Each row comes from the steps of one path. Every step used is in the known rows, and no mark comes twice. Write the path behind each row, first mark first.
Known rows:
ludam/sito/tamuk: [-2.28  3.24  0.90 -1.18  0.59 -0.25  1.64 -1.66 -2.51 -2.40  2.29  3.23
 -1.81  3.32  2.16  0.83  6.99  2.88 -7.16  3.86  0.13 -0.16 -1.26  0.78]
luraku/fadut/nedi: [-1.96 -0.26 -0.32  1.52  3.33  1.19  4.77 -3.60  1.10  2.71  3.75  4.92
  2.39  4.37  3.45  0.61  2.85 -0.13 -4.00  3.20 -0.09  1.40 -2.40  3.93]
ludam/sito/nedi/fadut/fati: [-2.17 -3.16  0.61  0.47 -1.24  2.83  2.27 -5.23 -3.42 -0.98  2.18  3.28
  0.79  0.17  0.14  0.31  5.43  0.77 -2.46  5.17 -1.17 -1.86  1.38  1.53]
fati/sito/tamuk/poba: [-2.67  3.29  0.69  1.73 -0.07 -0.18 -0.24  0.36  1.59 -3.39  3.21  0.93
 -1.89  2.78  3.62 -2.23  2.16  3.50 -9.04  0.73  2.54 -1.73 -2.54 -1.07]
fati/sito/tamuk/fadut: [ 0.86  3.53  0.58  2.83  0.92 -0.96  1.93 -2.05  2.37 -1.88  0.97 -1.30
 -0.27  5.07  4.90  0.99  2.43  2.29 -8.22  2.33  0.25 -0.60 -2.18  3.04]
sito/tamuk/fadut: [-0.91  2.93 -0.91  2.21  1.52 -0.02  1.21 -3.15 -1.44 -0.15  2.54 -0.63
 -0.50  3.78  4.25  2.25  2.77  4.47 -7.88  2.83  0.01 -0.28 -1.91  2.79]
sebibid/fadut/fati/sito/tamuk/poba: [ 0.49  0.35 -1.05  0.84 -0.10  0.05  0.16 -1.43  0.66  0.30  2.93 -0.54
 -0.44  1.23  0.66 -0.72  2.68  3.38 -5.51 -1.49  0.50 -3.97  2.82 -3.64]
sebibid/fadut/tamuk: [-0.49  4.25 -0.67  2.29  2.49 -0.28  0.05 -4.29 -0.38  4.72  5.23  4.35
 -1.48  3.87  0.91  0.65  3.57  4.10 -2.56 -0.23 -0.27 -3.30  1.21  2.93]
tamuk/sito/nedi/fadut: [-3.02  0.28  2.73  2.52  0.37  1.71  1.81 -3.25  0.61 -1.04  5.57  1.07
 -1.75  2.12  4.05 -1.93  1.61  3.62 -4.53  3.31 -0.10 -2.42 -1.82  4.75]
tamuk/sito/nedi/fadut/fati/poba: [ 0.49 -1.99  2.88  3.59 -0.41  1.26  2.01 -3.53 -0.02 -2.67  4.90  0.07
 -0.28  2.54  1.97 -2.47 -0.24  1.77 -4.27  2.01 -0.68 -4.50  0.61  1.26]
sebibid/fadut/fati/sito: [ 4.41  1.84 -0.03  0.42 -0.73 -0.89  0.61 -4.13  4.15  0.83  2.22  1.24
  2.24  1.58 -0.56 -0.17  3.71  2.31 -3.25  0.58 -0.31 -5.03  2.63  0.63]
fadut/fati/sito: [ 3.44  1.39  1.51 -0.59 -0.99 -0.87  0.10 -3.12  3.98 -2.50  2.93  1.86
  1.34  1.94  0.32 -1.75  3.47  1.76 -5.41  2.68  0.98 -3.15  0.35  0.89]
luraku/fadut: [-1.30  2.30 -0.15  0.98  0.97  1.52  1.73 -4.18  0.52  0.77  3.48  3.76
  2.99  3.47  1.85  1.46  2.41  1.11 -6.76  3.28 -0.22 -0.38 -2.73  3.11]
sito/nedi: [-3.69  1.06 -0.46  1.68  0.26  0.98 -0.59 -2.65 -0.41 -0.51  2.91  3.69
 -0.39  1.21  2.01 -0.68  2.86  5.46 -5.97  1.98  2.07 -2.31 -4.19  3.77]
sebibid/fadut/fati/sito/tamuk: [ 2.56  0.59 -0.80 -1.20  0.43 -0.63  1.54 -2.54  1.18  1.16  1.61 -0.41
 -0.09  2.93  1.16  0.56  4.48  2.44 -3.95  0.08 -0.07 -3.64  3.57 -1.73]
fadut/nedi/sito/tamuk: [-3.81  3.21  1.25 -2.25  4.78  0.32  6.12 -2.12  0.09  1.89  5.96  1.53
 -3.13  4.66  5.56 -1.10  4.71  1.99 -2.78  2.09 -0.53  0.43 -0.03  3.52]
fadut/tamuk/poba: [-3.48  3.55  0.62  3.37  1.69  0.32 -1.99 -2.02 -1.21  0.33  7.17  4.64
 -2.43  2.63  1.32 -1.80  1.55  4.46 -6.31  0.55  1.77 -1.93 -1.81  1.39]
sebibid/fadut: [ 0.32  4.37 -1.56  1.40  0.42  0.00  0.24 -4.70  1.51  2.34  3.47  2.58
  1.18  1.58  0.64  1.02  3.96  5.01 -4.17  1.10  0.25 -3.90 -0.04  2.83]
fadut/tamuk/sito/nedi: [-2.85  1.61  3.97  2.90  3.19 -0.30 -0.47 -0.38 -0.45 -0.05  7.15  3.25
 -4.96  4.21  3.07 -2.86  1.35  5.03 -4.87  0.39  0.51 -2.03 -3.03  5.17]
luraku/fadut/tamuk/sito/nedi/luku: [-4.05  0.17  2.87  5.67  3.40  0.25  0.12 -0.87 -1.64  0.81  7.27  3.93
 -1.28  3.55  3.42 -2.59  0.64  2.52 -4.53 -1.42  1.12  0.55 -1.99  4.82]
nedi/sito/tamuk/poba: [-5.21  5.68  1.25 -0.63  2.17  1.03  1.73 -1.27 -1.12 -1.24  6.95  0.27
 -2.84  1.98  3.42 -1.31  2.34  4.18 -7.03  0.49  0.14 -1.58 -1.49  0.48]
luraku/fadut/fati: [ 1.14 -1.05 -0.38 -0.65  0.81  1.60  1.59 -4.58 -0.78  0.97  3.85  2.94
  3.57  2.11 -0.03  1.63  2.65  0.58 -5.45  3.02 -0.98 -0.86  0.19  0.71]
nedi/sito/tamuk/fadut: [-1.84  5.94  1.17  0.66  3.17  0.30  3.80 -3.71 -0.26  0.40  4.86 -1.94
 -1.24  4.23  4.79  1.79  2.58  3.06 -6.19  2.14 -2.01 -0.71 -1.44  4.53]
ludam/sito/nedi: [-3.77  1.59  1.32  1.66 -0.32  0.89  0.63 -2.30 -1.22 -2.54  1.68  4.88
 -0.53  1.13  0.65 -0.35  5.52  3.63 -6.02  3.46  0.73 -1.58 -4.06  3.90]
fadut/fati/sito/tamuk: [ 1.86  0.28  0.75 -2.20  0.18 -0.63  0.81 -1.55  0.90 -2.17  2.30  0.26
 -0.96  3.25  2.19 -0.80  4.32  2.01 -6.24  2.20  1.11 -1.69  1.45 -1.54]

Write each row's path:
[-3.14  5.78  1.27 -2.72  2.60  0.33  3.09 -2.74 -0.64 -0.20  5.83  0.47
 -2.73  3.63  4.08 -0.12  4.13  3.31 -5.57  1.91 -0.61 -1.25 -0.55  2.35] -> nedi/sito/tamuk
[-0.58  3.08  3.92  2.15  2.31  0.49  1.77 -3.80  0.22  0.86  8.42  2.51
 -3.49  5.37  3.86 -1.92  2.08  1.69 -3.28  3.30 -1.19 -1.52  1.20  4.36] -> nedi/fadut/tamuk/sito
[-4.21  2.69 -0.92  1.01  0.57  0.52 -0.94 -0.63 -2.33 -1.69  4.70  1.62
 -2.12  1.61  2.90 -0.71  2.55  5.51 -8.57  1.14  2.38 -1.34 -2.11 -1.22] -> sito/tamuk/poba
[-5.18 -0.50 -0.12  2.95  1.75  2.61  1.26 -4.59 -3.43  2.96  4.72  4.57
 -2.59  3.71  3.57 -0.55  2.42  2.31 -2.41  2.76  0.27 -1.17 -0.33  3.99] -> sito/nedi/fadut/tamuk
[ 1.53 -0.32 -1.02  0.61  1.27  0.04  0.97 -3.54 -2.78  0.17  3.03 -1.45
  0.33  2.55  2.50  2.44  3.05  3.76 -6.41  2.63 -0.77 -0.73  0.92  0.63] -> sito/tamuk/fadut/fati
[-0.55 -3.08  2.55  0.91  0.07  1.97  1.69 -3.67 -0.62 -0.92  6.00  0.12
 -1.09  0.93  2.32 -1.76  1.78  3.07 -3.17  3.24 -0.92 -3.06  1.01  2.46] -> tamuk/sito/nedi/fadut/fati
[-2.35  0.17 -1.22  3.68  2.76  0.06  3.20 -3.25  0.69  1.84  4.35  5.19
  3.60  2.33  3.54 -0.88  3.42  0.53 -3.30  1.29  2.06  2.05 -0.69  3.57] -> luraku/fadut/nedi/luku
[-6.13  3.06  1.06 -0.17  4.34  0.91  4.74 -0.78 -0.43  0.72  7.18  1.38
 -3.63  2.95  4.93 -2.11  2.70  2.77 -4.31  0.59  0.36 -0.04 -0.96  1.49] -> fadut/nedi/sito/tamuk/poba
[-0.78  2.27 -2.45  3.89  1.98 -1.45  1.66 -3.80  1.93  3.68  4.40  3.95
  1.81  0.56  2.35 -1.16  4.87  4.30 -0.45 -1.04  2.67 -1.60  1.94  3.34] -> sebibid/fadut/nedi/luku
[-0.93  4.71  1.78  2.54  4.18  0.07  6.21 -4.66  3.44  1.88  5.63  0.57
  0.62  3.99  4.57  0.21  2.08  1.63 -2.88  2.74 -2.09 -0.63 -1.96  7.79] -> tamuk/fadut/nedi/sito
[-2.02  2.33  0.29  1.75  1.71  1.40  1.34 -5.60 -1.64  2.80  6.07  4.39
 -1.65  4.51  3.26 -0.22  3.39  1.19 -2.91  3.71 -0.20 -1.08  1.58  3.18] -> nedi/fadut/tamuk
[ 2.27  0.18  0.09  2.03  0.45  1.10  1.92 -4.40 -0.16 -0.97  2.76  2.94
  4.67  3.80 -0.38  0.72  0.58 -0.61 -6.58  1.79 -0.79 -2.53 -0.23 -0.44] -> luraku/fadut/fati/poba
[-4.44 -0.40 -0.89  2.04 -0.35  2.67  1.43 -4.88 -1.56  0.80  3.06  3.07
  0.05  1.46  3.23 -0.03  2.77  3.31 -4.01  3.85  0.84 -2.07 -1.55  3.66] -> sito/nedi/fadut
[ 0.32 -1.64  1.04  0.64 -0.75  0.17 -0.20 -2.14  2.13 -2.12  1.70  1.95
  0.48  1.03  0.77 -1.99  2.66  2.79 -5.03  1.80  1.57 -3.23 -1.51  1.76] -> fadut/fati/sito/nedi
[ 0.69  2.64  0.94 -1.14  2.77  0.53  3.67 -4.16 -1.60  0.45  5.29 -2.91
 -0.55  2.95  3.04  2.00  2.78  2.47 -4.93  1.88 -2.89 -1.36  1.60  2.42] -> nedi/sito/tamuk/fadut/fati
[-1.54  0.58 -1.00  2.60  3.82 -0.04  4.28 -2.54 -0.83  1.87  2.80  0.49
 -1.05  4.83  6.01  1.34  3.19  3.09 -5.12  2.74  0.19  1.34 -1.45  3.87] -> sito/tamuk/fadut/nedi
[ 1.86  3.76  1.40  1.49  2.45 -0.07  4.05 -3.98 -0.85 -1.41  4.11 -2.83
  0.34  4.48  2.68  1.24  0.73  1.17 -6.00  0.71 -2.53 -2.94  1.17  0.87] -> nedi/sito/tamuk/fadut/fati/poba
[-4.63  1.52  0.84 -1.67  5.75  1.83  8.35 -2.68 -0.79  3.44  5.37  1.95
 -0.86  6.10  5.75  0.85  3.36 -1.33 -3.35  1.95 -2.21  2.28 -0.52  3.39] -> luraku/fadut/nedi/sito/tamuk
[-3.74 -0.12  3.59  3.66  4.11  1.36  1.99 -1.04 -1.26  1.53  6.46  3.67
 -2.72  5.49  3.19 -1.16  0.29  1.74 -5.24  0.50 -1.16 -0.10 -3.45  5.08] -> luraku/fadut/tamuk/sito/nedi
[-5.63 -0.06  1.26  5.66  0.69  2.38  0.44 -2.30 -0.15  0.29  4.44  3.77
 -2.72  3.13  3.48 -3.12  0.07  0.90 -4.43  1.01  1.31 -2.02 -1.43  2.22] -> fati/sito/nedi/fadut/tamuk/poba
[-0.10  1.18  0.42  3.29  3.23 -1.04  4.91 -1.48  3.20  0.10  1.18 -0.17
 -0.79  6.15  6.48  0.18  2.67  0.98 -5.36  2.24  0.32  1.10 -1.85  3.99] -> fati/sito/tamuk/fadut/nedi
[ 2.62  1.27  1.05  3.08  0.30 -0.64  2.47 -3.07 -2.80 -3.62  0.53 -0.38
  1.27  4.18  1.05  2.07  3.56  0.64 -7.60  2.80 -1.81 -1.67  0.65 -0.52] -> ludam/sito/tamuk/fadut/fati/poba
[-1.96  0.80 -2.03  4.85  3.16 -1.40  2.55 -2.23 -1.22  1.10  3.46  0.89
  0.39  2.71  6.12 -0.06  3.64  3.71 -4.22  0.74  2.29  2.19  0.07  3.30] -> sito/tamuk/fadut/nedi/luku
[-0.29  1.46 -0.34  5.26  2.54 -2.17  3.35 -1.13  2.79 -0.69  1.83  0.10
  0.47  3.88  6.66 -1.38  3.38  1.70 -4.60  0.44  2.50  1.75 -0.30  3.56] -> fati/sito/tamuk/fadut/nedi/luku
[-0.48 -3.23  0.67  1.21  0.21  1.77  2.13 -2.73  1.26 -0.47  1.10  2.28
  2.99  2.59  0.89 -0.29  1.46 -0.39 -5.43  1.83 -0.11 -1.32 -1.91  1.66] -> luraku/fadut/fati/sito/nedi
[-0.38 -0.03  0.47 -0.09 -0.43 -0.12 -0.49 -0.20  0.33 -3.11  3.49  0.17
 -1.18  1.63  1.75 -2.05  2.57  2.74 -7.62  0.74  1.90 -2.15  0.46 -3.39] -> fadut/fati/sito/tamuk/poba
[ 1.08 -1.28  0.02 -1.77 -0.61  1.00  2.68 -3.97 -0.13 -0.73  2.35 -0.21
 -0.37  3.61  3.47 -0.45  4.19 -0.42 -4.20  3.96 -0.11 -1.44  3.99 -1.66] -> nedi/fadut/fati/sito/tamuk
[ 1.08  5.00  2.97  2.73  3.39 -1.11  0.48 -2.37  1.75  3.00  7.64  2.30
 -3.29  4.77  1.64 -1.10  2.52  4.54 -3.08 -0.70 -1.09 -3.62  1.07  4.26] -> sebibid/fadut/tamuk/sito
[ 2.64 -0.08  0.96 -0.32 -1.53  0.81  1.94 -5.48  2.87 -1.17  3.01  1.14
  2.09  2.39  1.67 -1.00  3.35 -0.53 -3.47  4.49 -0.32 -2.79  2.83  0.83] -> nedi/fadut/fati/sito
